In the rows, zero is written as 128.
Known rows, with every step that occurs
zumog-napoke-varu: [146 160 138 147 107 132 108 122 129 106 174 121 122 121 130 116]
varu-napoke-terid-fedo-boto: [147  76 138  88 133 150 154 114 118 126 101  84 130 177 134 165]
fedo-varu-napoke-terid: [163 109 143 147  93 110  97 136  59 159 122  97 116 104  94 125]
fedo-varu-napoke-terid-zumog-boto: [122 149 108 143  73 163 150 164 129 169 121  79 123 144 101 140]
varu-fedo-boto-zumog-napoke-terid: [150 138 149 106 111 142 118 135 139 178 151 119 117 166 147 141]
boto-zumog-napoke: [127 141 119 146 137 125  61 144 199 146 151 164 134 101 157 118]
boto-varu-napoke: [148 105 122 151 146  88  45 137 112 141  94 151 138  55 112  87]
terid-zumog: [112 128  99 164 162 144 108 189 156 115 121 170 141  97 135 165]
terid-zumog-napoke-varu-boto: [126 110 139 140  94 153 166 104 150 111 136 109 149 126  86 145]
napoke-terid-zumog: [126 154 119 170 139 152 120 206 113 154 144 146 127 113 120 171]
boto-varu: [157 178 123 182 198  58  87 114 111 106 124 180  96  87 126  47]
terid-zumog-boto: [112 159  72 153 126 159 170 155 189 108 105 125 124 136 144 130]
zumog-boto-varu: [151 203 103 175 167  78 135  98 140 108 114 145  88 118 130  27]
zumog-napoke-terid-fedo-varu: [102 134 160 106 109 110 136  87  72 110 170  97 116 146 113 134]
terid-zumog-napoke-varu-fedo-boto: [141  96 143  64 119 162 157 108 151 119 122 110 135 203 143 174]
napoke-terid-zumog-boto-varu: [135 221 120 179 146 111 126 155 119 164 142 133  96 128 107  67]
zumog-napoke-terid: [149 159 128 146 106 119 121 113 114 118 159 111 104 122 137 127]

Rows
[150  81 125 148 132  86 185  37 123  68  83 119 115 124  83  93] : fedo-varu-boto
[109 121 144  85 119 147 123 147 139 138 149 162 155 130 163 141] : boto-zumog-napoke-varu-fedo
[171  93 132  81 148 134 180  89 131  92  93 122 118 198 152 135] : napoke-varu-fedo-boto
[147  64 122 131 109  99  72 112 105 121  91 119 138  81 103 123] : fedo-varu-napoke
[149 106 137 168 155 106 123 129 158 162 105 163 128 113  98  89] : fedo-varu-boto-zumog
[118 146  92 147  85 177 155 182 152 160 111  93 132 131 122 149] : varu-napoke-terid-zumog-boto
[ 84 140 148 111 128 154 123 162 125 153 173 131 148 125 153 159] : boto-zumog-napoke-terid-fedo
[ 83 132 137 100 121 145 150 124 108 103 163 114 140 128 153 162] : zumog-napoke-terid-fedo
[162  71 109  75 166 121 179  71 156  69  64 136 118 186 169 139] : varu-fedo-boto
[125 140 139 163 123 144  65 218  92 202 140 138 143  88  92 158] : boto-varu-napoke-terid-zumog
[160 106 122 152 107 127 101 159  87 148 110 114 127  88 120 137] : varu-napoke-terid
[114 146 107  96 158  96 171  89 130  91  91 164 122 131 163  73] : zumog-boto-varu-fedo
[121 117 137 103 139 146  88 124 205 148 148 132 138 155 157 142] : terid-fedo-boto-zumog-napoke
[119 126 122 102 183  81 132 101 108  89  98 192 130 107 160  89] : boto-varu-fedo
[157 165 157 132 185  91 129 102  91 136 134 127  94 166 118  79] : napoke-terid-fedo-boto-varu
[ 99 131 110 132 117 146  86 139 182 108 152 141 144 105 140 171] : terid-zumog-napoke
[ 81 117 150 105 117 157 156 134 132 147 157 118 154 130 134 159] : varu-boto-zumog-napoke-terid-fedo
[ 91 114 138  76 106 161 140 143 128 114 148 148 162 134 153 175] : terid-zumog-napoke-varu-fedo
[107  86 156 104  95 116 196  37 102  90 126  84 131 145  83 129] : zumog-napoke-terid-fedo-varu-boto
[122 180  90 160 108 166 179 170 154 139 123 105 114 148 132 135] : napoke-terid-zumog-boto
[106  52 132 101 109 119  88 118  98 118 100 113 158  90 111 148] : terid-fedo-varu-napoke
[101 142 169 117 116 119 111 126  88 160 179 115 122 143 113 129] : boto-zumog-napoke-terid-fedo-varu
